Each row was made from one small tree. Brackets hold a mark, then the marks that hang from it, in alphabetical order. Every link used is in the known rows. Write each row's tree.
(in the rows, 128 means zero)
Known rows:
(dufu (vopaka petup)): [121 123 105 144 146 146  61 132 115 125 140 120 135 145 139 118 158 119
 133 132  87 107 154 129 159 189 130 156 124 141 131 171 126 126 136 130
 124 123 105 124 124 113 113 109 152  89 108 103 138  99 155  93 136 107
 120 111 130 119 130 135 164 105 124 114 123 161 104 112 111 159 130 162]
(petup (telom (dufu vopaka)) (tezo tunukug)): [131 154 155 137 109 121 185 145 146  83 130 144 122 103 107 135 113 111
 121 116 139 164 126 163 136  75 106  98 109  91 155 127 166 109 130 139
 152  85 122 109 129 113 130  92 114 139 174 139 120 100 118 105 120 206
 135 145  96 148  72 124  63 110 174 141 113 138 144 139 184 106  83 124]
(lurod petup varusi): [105  80 145 167 167 136 119 102 132 181 106  86 110 117 172 179 190 104
 149  91 150 103 143 107  81 175 164 165 136 184 139 194 143 173  71 135
 100 140 156  99 113  91 143  66 131 135 160 160 115 108 122 112 145  89
 162  99 125 110 146 158 171 136 100 158 131 143  95 109  81 187 134 120]
(vopaka (dufu (telom varusi)) petup): [139 110 124 126 137 138 113 114 140 145 137 107 170 138 116 125 113  98
 149 127 127 129 118 109 107 184 114 113 136 121 108  93 113 180 114 123
  83 139 134 129 127 139 147 183 130 122 108 115 155 171 165 136 143  84
 122 119  91  88 191  82 181 123  92  86 108  94 136 120  83 126 181 108]
(dufu telom): [143 116 111 133 116 105 147 131 118 147 137 128 161 106 122 133 139 109
 187 119 144 124 178  99 112 164 126 108 151 181 127 149 122 152  95 142
  89 126 123 119 142 128  80 105 134 130 131 129 127 166 167 117 156  74
 139 119 115 113 147 103 146 148  96 129 130 100 112 141  71 160 110 143]
(telom dufu (varusi vopaka)): [ 94 178 181 145 143 125 176 124 114 102 106 168  88 117 118 105 162 116
 146  59 119 138  96 121 137  92 146  94 156  99 143 116 110 125 136 104
 179 111 138 115 156 116 162 150  89 137 133 160 160 109 119 114 127 125
 138 152 173 145 140 105 131 137 123 120 100 152 127  91 136 121 102 161]
(tezo (varusi (telom dufu))): [144 164 107 101  96 134 146 108 135 145 105 117 146  94 164 150 128 151
 105 140 133 134 108 112 104  61 147 129 139 160 112 116 117 118 122  89
 153 155 155 155 135 120 105 132 159 124 150 125 129 169  84 167  73 159
  95 143 159 130  97 127 101 155 119 147 175 101 169 121 154  86 118 139]
(petup (telom dufu varusi) tezo): [ 93 134 166 119  84 151 244 161 137 123 110 160 115 111 132 148 136  96
 121  83 155 180  77 139 134  59 115  66 151 108 138 120 125 117 121 138
 148 109 143 110 142 131 141 136  93 125 192 170 126 147  91 151 121 177
 100 166 133 134 121 111 125 151 118 119 105 107 176 161 133 108 104  79]
(vopaka petup): [111  87 104 124 133 153  86 134 120 146 131 117 140 119 150 141 134 154
 131 134 102  98 133 127 130 179 141 166 129 153 102 171 124 122 126 145
 105 143 120 127 109 141 102 120 148 110 149 121 123 135 161 116 147 100
 110 106 131 134 150 132 194 103 110 115 152 139 105 110  85 161 133 114]
(petup (telom dufu varusi) (tezo tunukug)): [124 116 170 141 101 139 252 148 154 102 103 152 124  88 118 160  97 112
 113  82 162 198  81 175 105  54 113  71 124  84 142  96 159 123 118 138
 155  87 147  97 136 134 146 131 103 149 213 172 130 144 108 136 110 213
 130 163 106 142 123  96  97 129 155 129 111 123 167 121 174  82  82  75]
(vopaka (dufu telom) (petup (tezo tunukug))): [180 109 108 118 129 102  80 162 163 153 156  85 154 119  85 129  57 112
 157 160 152 129 116 120 104 176 102 135  91 106  89  94 169 156 109 150
  46 122 106 114 117 176 119 133 131 166 106 118 115 169 179 136 173 122
 134 111  68 115 166 112 132 116 154 103 141  99 114 130 121 105 142  68]
(dufu (vopaka (petup telom))): [107  71 114 138 136 169 112 105 105  93 135 147 156 157 138 129 149 133
 110 157  93 106 162 160 159 176 114 126 114 137 144 159 114  96 150 144
 138 127 109 125 102 108 117 127 147  73 123  86 129  88 143 107 120 116
 131 108 107 121 116 141 156  94 103 120 110 143 119 153 112 168 142 137]
(dufu vopaka): [106 143 132 158 144 118  94 129 119 133 130 139 118 142 126 123 178 105
 158 102 107 111 162 122 141 169 123 137 143 159 148 157 118 135 139 142
 126 116 123 117 141  79 123  92 142 123 123 126 127 107 147  91 133 106
 147 133 152 116 105 122 134 127 131 127 126 144 102 126 107 163  98 178]
(dufu (telom varusi) vopaka): [139 144 130 172 140 114 155 114 118 127 143 145 150 130 103 113 165  66
 174  88 129 161 177 106 137 174 109  84 154 157 168 128 104 176 110 121
 125  79 122 124 171 101 119 124 127  93 106 125 163 128 145 101 133 102
 141 139 126  77 157  77 111 154 113 101  80 137 136 139 105 137 117 190]
(vopaka dufu): [ 88 124 149 132 144 111  84 140 149 159 123 111 123 146 136 147 153 118
 158 117 123  94 125 118  72 153 123 155 145 133  96  99 134 146 136 151
  85 162 136 104 116  95 151 123 142 173 121 133 106 167 147 132 155  85
 154 133 143 128 121 114 170 119 115 125 147  87 106 124  96 143 135 118]
(telom (dufu (vopaka (petup tezo))) varusi): [117 191 131 122 112 160 137 163 142 121 139 132 108 115 120 100 146  79
 118  84 108 170  90 131 185 123 102 119 137  86 126 158 125 136 129 113
 150  78 126 137 144 152 146 141 118  67 140 149 161  95  97 105 130 175
  66 146 136 124 133 122 133 125 143  85  95 174 150 104 147 110 127 122]
(varusi (vopaka dufu)): [ 88 139 166 139 164  93  67 136 140 127 125 130  92 174 111 114 141 133
 166 112 121  78 121 116 101 156 134 143 135 114 117  86 121 131 154 154
 107 155 122 108 130  99 171 137 114 194  72 128 106 129 146 123 161  70
 185 134 165 136 122 123 144 122 136 136 125 110  89 128 110 154 143 153]
(tezo (varusi telom (vopaka petup))): [169  98  79 104 142 126  69 109 118 134 126 125 129 152 138 108  94 195
  74 179 118 106 139 133 159 134 149 176 116 140 129 121 104  99 160 114
 141 151 111 166 132 146 110 159 152 124  80 107 126 132 118 155  95 109
 126 118 148 126 134 151 124 149 139 136 148 136 131 128 145 124 155 147]
(lurod petup): [115  79 121 137 161 138 123 107 129 152 104  92 102 122 147 179 175 141
 163 101 111  91 136 122  99 177 150 140 120 165 124 195 132 143  94 132
 116 129 141  96 111 107 129 109 138 135 138 147 118 150 161 122 151 104
 157 113 129 112 134 149 194 137 114 142 141 135  96 105  81 168 126 141]
(varusi (telom dufu)): [156 166 122 105 112 113 174 125 137 126 125 116 148  82 140 138 138 126
 148 141 133 127 112 107  94  82 140 119 167 149 124 105 116 114 106  99
 152 129 167 123 154 113 106 129 138 114 158 152 132 146 112 138 135 170
  92 139 146 152  98 125 149 133 103 129 171 108 128  96 127  85 110 168]
(telom dufu (varusi (vopaka (petup tezo)))): [109 176 146 113 126 138 148 161 123 114 124 148  79 125 109  95 122 114
 123  90 120 153  74 130 180 110 123 109 139  68 118 130 117 111 134 129
 159  97 116 136 146 178 152 161  76 109 130 163 152  97 114 133 142 147
  92 143 154 155 152 128 145 131 150  93 100 166 135 104 136 115 141 117]
(varusi (telom dufu) (vopaka (petup tezo))): [165 170 103  82 123 109 131 163 119 111 149 116 108 112 113  88  87 151
 118 161 131 121  98 111 164 112 116 130 145 100 114 125 117  95 124 111
 153 103 122 146 150 176 113 154 101 114 109 159 124 101 103 139 164 190
  63 131 131 173 114 155 130 136 155 113 154 154 125 118 151  75 132 138]

Which tree is each row?
[ 94  61 158 121 154 140  85 110 118  95 128 136 130 192 114 115 104 158
 118 167 106  74 121 146 128 163 122 137 106 102 121  88 118  99 164 148
 113 167 112 118  91 127 161 177 114 153  81  92 121 108 151 144 149  78
 156 115 111 138 140 145 161  92 108 131 109  99 106 151 117 154 187 108]
(varusi (vopaka dufu (petup telom)))
[159 110 116 105 167 107  56 118 132 119 150 102 132 177 105 106  95 164
 129 188 115  78 115 123 119 174 119 165 132 106 111  63 105 118 148 119
 115 154 124 126 125 130 148 180 130 149  54 107 125 114 144 142 161 108
 119 117 126 138 128 137 158 106 127 113 142 101  92 115 133 103 174 154]
(varusi telom (vopaka dufu petup))
[187 157 111 120 105 123 166 103 151 127 109 119 149  76 145 155  94 159
 102 144 141 155 108 148  82  42 159 145 116 140 121  98 155 125 127  88
 162 144 158 136 139 123 112 119 166 154 175 127 137 172 116 145  51 181
 130 132 139 137  98 117  76 132 134 153 175 108 153  84 203  67  88 138]
(tezo tunukug (varusi (telom dufu)))
[ 90 136 133  91  68 153 187 154 130 143 101 161 118 111 154 153 125 138
  94 112 153 160 108 137 125  39 123 105 116 127 123 135 138 107 128 137
 132 153 138 157 104 149 116 116 121 136 178 135 106 169  72 168  87 159
 114 160 140 130  99 143  80 153 137 150 135 106 183 176 153 122 116  62]
(petup (telom dufu) (tezo varusi))
[146 147  67 108  97 128  62 150 123 165 159 118 138 139 125  95 114 106
 108 149 130 151 180  99 187 171 105 135 103 147 131 186 126 151 121 133
  89 109  92 186 122 172  90 111 153  85  91  92 126 149 119 134 115  96
 107 123 108  83 143 133  79 161 157 115 108 143 148 171 129 150 139 109]
(dufu telom (vopaka (petup (tezo varusi))))
[144 103 116 150 145 121 137 108 103 120 134 148 145 142 104  95 116 130
 146 112 125 132 151 122 161 179 127  98 134 129 142 129  96 150 124 134
 122 111 100 137 156 163 118 178 109 104  88 117 162 116 173 123 143  72
 132 113 112 115 195  99 148 127 113  92  87 149 114 119  93 152 154 153]
(dufu (telom (varusi (vopaka petup))))
[161 188 118 134 141 138 110 105 125 121 153 110 151 117 151 106 163  83
 108 161 141 129 132 110 141 114 152 160 158 142 146 139 125 148 105  76
 151 124 157 155 136 103 129  97 140  52 126 126 155  50  92  99 121 165
  74  94 116 129 115 151 120 105 110 129 145 156 127  91 150 106 162 169]
(lurod (varusi (telom (dufu (vopaka petup)))))
[114  77 132 141 121 108 141 142 141 116 105 167  99 152 115 132  58 182
  93 122 159 156 140 177 147  83 125 120  81 113 150 111 155  95 167 164
 128 131  90 135 117 148 133 111 123 212 136 131  92 143 115 155  83 137
 191 148 132 136 113 132  43 145 184 161 117 121 149 172 189 135  86  79]
(petup telom (tezo tunukug (varusi vopaka)))
[126 117 132 171 149 105  97 106 131 127  99 160  97 131 121 126  97 172
 112 106 120 121 156 163 126 104 156 151  94 123 136 118 144 122 166 136
 143 144 103 126 124 119 133 101 139 206 130 117 114 144 152 125  81  93
 208 133 165 139 135 121  70 135 171 158 135 144 122 111 168 152  87 134]
(tezo tunukug (varusi vopaka))
[151 179 142 109 133  96 161 117 113 105 121 132 114 109 123 110 140 143
 147 139 131 108 114 109 122  85 133 120 153 124 138  98 111 108 131 101
 173 123 142 128 164 118 118 141 103 133 116 149 136 112 115 119 141 150
 117 131 155 165  97 135 112 144 132 139 150 121 116 108 151  91 110 191]
(varusi (telom dufu) vopaka)
[101 120 111  74  68 183 151 146 130 127 111 134 130 121 169 135  97 152
  63 144 131 150  99 138 157  65 127 114 104 120 104 164 136  98 136 141
 136 155 124 170  82 181 111 144 141 109 168 111 125 159  80 181  84 167
  81 136 123 136 121 155 110 131 121 142 128 119 183 169 140 123 153  48]
(vopaka (petup (telom dufu) (tezo varusi)))
[114  87 112 124 114 153 111 162 115 111 146 130 128 159 115 124 125 123
 102 152 108 135 145 152 176 170  95 129 100 121 138 163 129 110 146 163
 113 106 101 129 107 138 112 114 140  90 127 107 107  94 118 119 143 143
  96 127  99 120 111 154 140 115 134 122 110 142 129 187 121 154 136 101]
(dufu (vopaka (petup telom tezo)))
[144 115 111 109 139 117  74 119 128 150 144  96 168 139 123 127 113 116
 160 161 120  98 145  98 101 186 115 129 120 135  90 122 120 163 108 128
  52 159 125 124 106 148 115 162 146 125  89  98 136 167 174 133 166  65
 126 102  92 115 164 115 175 106  95 103 137  92 105 133  79 145 176 108]
(vopaka (dufu telom) petup)
[ 91  35 163 165 148 156 166  82 119 154 103 104 123 134 180 190 184 113
 133 125 166 108 152 133  87 146 162 138 112 176 151 169 139 148  78 147
 112 145 156 100 103  84 137  86 132 133 167 133 113 112 123 130 137 102
 171  97  91 105 140 164 161 132  84 174 115 123 113 154  88 183 147  96]
(lurod (petup telom) varusi)
[101 169 151 118  89 133 173 160 125 107 134 147 108 116 128 122 149  95
 134 114 135 154 128 131 155  82  98  89 132 116 149 148 134 111 134 146
 148 100 130 125 135 113 125 101 112 110 154 138 125 102  84 113 131 180
 114 145 119 135  76 141  92 133 140 138 110 132 153 176 141 124 107 126]
(petup (telom (dufu vopaka)) tezo)
[ 94 157 159 138 115 150 180 103 107  86 117 151 139 124 136 139 174 111
 133 126 105 138 143 140 137  93 120  94 139 131 152 135 122 105 137 127
 168 129 138 121 124  83 133 111 128  97 148 112 140  95 109  99 123 150
 128 134 125 136  79 129 108 108 104 145 111 134 137 147 137 139 118 163]
(petup (telom (dufu vopaka)))
[128 128 149 137 133 109 146 125 143 154 131 121 157 138 105 133 134  89
 177 101 156 144 125 104  76 158 106  91 152 138 125  74 116 187 106 128
  83 131 140 115 144 117 151 161 131 154 113 127 146 178 155 139 143  84
 150 137 112  83 173  76 152 153 104 104  99  77 128 129  85 120 146 122]
(vopaka (dufu (telom varusi)))
[170 175 128 123 133  98 151  98 135  97 108 131 121 106 126 119  82 183
  99 143 131 146 123 146 112  40 159 136 111 107 139  90 150 106 145  86
 181 132 139 138 153 126 133 129 131 174 130 133 135 134 116 139  71 166
 144 136 153 147 102 125  51 138 161 162 155 126 143  90 211  74  90 164]
(tezo tunukug (varusi (telom dufu) vopaka))
[146 117 142 141 175 100  49 108 136 140 156 101 134 182 125  98 117 134
 117 179 163  82 121 104 106 168 139 187 136 125 129  63 125 151 133 111
 100 156 138 141 125 118 164 135 128 149  77 127 124  84 116 134 157  98
 124  99 126 124 151 153 142 113 117 128 144 111  95 118 131 117 192 124]
(lurod (varusi telom (vopaka dufu petup)))
[120 109 101 118 134 116  73 181 122 143 139 133  84 147 112 100 119 150
 131 131 122 102 121 130 178 165 117 149 117 112 116 158 121 106 146 155
 102 117  93 138 128 167 120 122  96 138 100 150 105 107 141 121 175 107
 118 130 146 156 149 150 150 127 159 112 134 165 103 147 102 156 129 110]
(varusi (vopaka (petup tezo)))
[119 184 126 118 126 158  98 120 107  97 136 122 128 119 140 107 167 104
 126 127  79 116 136 127 163 140 136 136 139 117 122 177 127 114 133 110
 149 125 128 131 122 121 122 122 131  69 133 108 159  92 134  88 134 132
  92 106 127 141 114 141 147  89 117 115 129 173 120  87 124 135 140 164]
(telom (dufu (vopaka petup)))
[180  92  92 145 122 110 128 113 155 148 115 113 159 110 129 165  83 179
 105 150 146 146 145 151  91 104 144 154 113 156 123  98 146 124 132 118
 130 132 142 133 125 112 104 105 184 174 167 129 108 171 126 149  64 163
 146 136 138 119 113 107  96 143 142 147 180 100 142 111 175  97  82 130]
(tezo tunukug (varusi telom))
